What can hang from each mark
K_506: K_383
K_165: K_383
K_383: K_105 K_165 K_506 K_569
K_251: K_569 K_916 K_983
K_105: K_383
K_416: K_251
K_983: K_251
K_569: K_251 K_383
K_916: K_251
K_902: K_383

Every row comes from one small tree of marks. The marks that hang from a mark follow it in brackets, in the order of their numbers. Every link used is in the known rows. Which tree was each row made from?
In the rows, 128 means zero.
Known rows
K_983{K_251}: [123 134 144 122 130 118 136 113 134 123 136 119 134 123 125 126 134 116
 132 148 132 132 147 122 131 130]
K_506{K_383{K_165 K_569{K_251{K_916}}}}: [136 129 128 130 132 123 174 118 139 136 151 120 129 111 133 128 129  30
 146 154 129 144 116 132 146 125]
K_506{K_383{K_105 K_165 K_569{K_251}}}: [133 131 108 137 136 119 157 115 144 136 158 120 131 110 133 121 132  30
 150 157 124 160 115 117 161 128]
K_105{K_383}: [130 117 148 130 128 127 129 118 138 124 128 122 124 125 128 128 122  96
 125 150 124 125 145 127 134 122]
K_506{K_383{K_105 K_165}}: [138 136 112 141 137 130 150 114 141 130 139 113 125 113 130 119 118  48
 142 159 121 153 132 110 145 133]
K_251{K_569{K_383} K_916}: [143 125 145 131 136 121 166 116 131 136 128 123 130 125 100 130 116  72
 120 144 128 127 145 143 134 122]
K_165{K_383}: [126 128 143 123 135 131 132 109 134 120 126 120 124 122 117 122 128 107
 127 152 107 138 147 118 132 131]
K_416{K_251{K_569 K_916 K_983}}: [148 141 151 137 127 123 171 115 130 127 124 122 137 133 108 132 111  83
 128 146 130 123 134 168 118 122]
K_983{K_251{K_916}}: [134 132 149 118 126 117 151 117 134 126 132 119 130 125 125 133 128  85
 133 147 137 128 146 133 126 125]
K_569{K_251 K_383{K_105 K_165 K_506}}: [143 128 107 135 136 129 114 115 139 140 148 119 126 113 128 124 132  32
 133 150 123 149 125 122 160 129]
K_569{K_251 K_383{K_165}}: [128 125 130 124 131 127 132 112 135 140 145 123 140 115 121 124 134  85
 129 148 123 131 138 120 149 128]
K_506{K_383{K_105 K_165 K_569}}: [136 134 113 141 140 124 159 117 144 132 148 116 124 111 133 119 119  29
 149 160 121 155 118 115 154 132]
K_105{K_383{K_569}}: [129 113 148 128 130 121 137 121 141 125 135 126 124 124 132 127 125  74
 132 151 124 127 132 130 142 122]
K_416{K_251{K_569{K_383{K_105}} K_916}}: [145 130 132 128 134 118 157 116 138 140 130 123 129 130 104 127 110  48
 134 151 126 128 128 131 145 123]
K_165{K_383{K_105 K_506 K_569{K_251}}}: [136 125 115 130 138 120 122 113 142 127 147 122 118 118 127 124 142  35
 142 151 111 161 115 122 158 126]
K_383{K_105 K_165 K_506 K_569{K_251}}: [141 135 104 136 134 125 121 119 143 133 155 119 126 112 142 125 138  19
 141 154 126 155 112 132 159 128]
K_506{K_383{K_105}}: [133 131 126 140 143 121 156 112 139 127 141 114 124 119 121 120 120  69
 134 156 123 153 135 107 144 125]
K_569{K_251}: [125 130 139 124 131 120 136 112 135 127 144 121 139 123 124 127 139 109
 120 148 130 134 142 124 138 121]
K_983{K_251{K_569{K_383} K_916}}: [140 125 145 124 128 114 170 115 132 137 131 123 134 125 100 132 123  81
 131 141 136 129 146 140 134 128]
K_902{K_383{K_105 K_165 K_506 K_569}}: [157 136 101 142 142 130 128 120 139 130 156 112 109 109 139 124 121   4
 143 157 123 148 105 122 156 137]
K_105{K_383{K_506 K_569{K_251}}}: [133 114 136 132 130 122 119 120 142 127 146 125 121 120 137 130 138  55
 134 147 128 139 117 137 151 120]
K_916{K_251{K_569{K_383{K_506}} K_983}}: [138 130 129 145 145 128 139 121 129 135 125 123 129 126  96 129 125  66
 122 139 130 137 133 151 134 128]
K_105{K_383{K_165 K_569{K_251{K_916}}}}: [141 115 137 124 116 125 148 123 141 136 138 128 128 117 141 136 128  26
 142 151 131 127 122 145 144 120]
K_569{K_251{K_916 K_983} K_383{K_506}}: [152 120 149 136 136 121 155 115 129 136 141 123 126 123 112 134 127  49
 127 139 131 139 131 154 136 116]
K_251{K_916}: [138 130 151 125 132 124 152 117 133 126 128 119 126 125 125 132 121  80
 121 150 129 125 144 134 126 119]

Write each row's tree
[145 132 112 140 134 127 146 114 137 139 133 120 134 118 109 123 119  54
 130 151 121 140 140 130 149 134]	K_251{K_569{K_383{K_105 K_165}}}
[139 131 121 136 143 119 128 120 142 125 146 117 119 120 134 124 130  36
 134 152 124 151 119 127 151 126]	K_383{K_105 K_506 K_569}
[127 126 129 126 139 125 122 112 138 124 145 123 120 117 125 124 144  65
 136 148 112 152 118 127 150 129]	K_165{K_383{K_506 K_569{K_251}}}
[143 124 155 130 127 110 177 118 133 130 145 126 137 125 122 135 134  55
 132 144 134 136 128 160 132 112]	K_383{K_569{K_251{K_916 K_983}}}
[141 122 126 138 131 138 114 123 142 127 135 121 116 114 145 127 122  37
 140 152 122 134 118 140 146 132]	K_105{K_383{K_165 K_506 K_569}}
[131 127 140 138 141 121 156 119 128 137 123 125 140 127  90 128 126  88
 121 141 130 130 144 145 131 124]	K_916{K_251{K_569{K_383} K_983}}
[145 130 135 142 135 116 158 111 135 136 133 122 139 130  97 123 113  77
 134 148 123 137 131 142 142 125]	K_416{K_251{K_569{K_383{K_105}} K_983}}
[158 127 123 141 140 124 151 119 136 137 133 118 117 124 107 131 114  22
 126 146 128 145 131 142 146 124]	K_251{K_569{K_383{K_105 K_506}} K_916}
[140 117 140 139 115 123 150 119 139 132 141 128 135 118 133 131 130  53
 143 147 127 134 125 156 141 122]	K_105{K_383{K_165 K_569{K_251{K_983}}}}
[152 134 103 147 139 134 130 117 137 138 135 116 124 116 114 123 118  36
 129 150 122 148 129 136 153 137]	K_251{K_569{K_383{K_105 K_165 K_506}}}
[152 124 124 127 132 109 167 118 138 136 159 121 121 118 126 132 130  11
 139 154 134 141 113 124 153 116]	K_902{K_383{K_105 K_569{K_251{K_916}}}}
[142 125 127 139 129 145 108 121 139 125 126 118 116 116 143 128 118  55
 130 151 122 133 130 136 138 132]	K_105{K_383{K_165 K_506}}
[145 132 127 135 148 126 131 118 134 124 157 114 112 115 129 124 125  54
 131 152 126 138 112 124 147 131]	K_902{K_383{K_506 K_569}}
[154 136 152 143 128 122 183 116 127 126 123 120 134 129 106 135 116  76
 123 143 133 132 146 172 116 120]	K_251{K_569 K_916 K_983}
[141 130 119 134 141 132 117 112 138 122 130 117 111 120 124 122 126  55
 132 154 107 156 133 118 143 132]	K_165{K_383{K_105 K_506}}
[146 133 105 132 132 119 146 116 140 136 164 119 128 110 134 124 132  24
 144 157 125 144 111 116 158 129]	K_902{K_383{K_105 K_165 K_569{K_251}}}
[129 127 117 132 142 118 140 120 137 140 128 123 133 126  97 125 127  58
 126 148 129 136 139 118 147 126]	K_916{K_251{K_569{K_383{K_105}}}}
[136 130 108 139 147 125 121 122 137 139 129 121 122 124 103 126 126  36
 125 146 129 144 129 123 150 128]	K_916{K_251{K_569{K_383{K_105 K_506}}}}
[131 127 126 138 144 114 163 115 142 128 149 117 122 118 124 120 124  48
 144 156 121 155 122 112 153 123]	K_506{K_383{K_105 K_569}}
[145 129 121 132 141 114 151 117 138 128 156 117 119 118 125 124 123  44
 137 157 125 142 119 111 151 126]	K_902{K_383{K_105 K_569}}
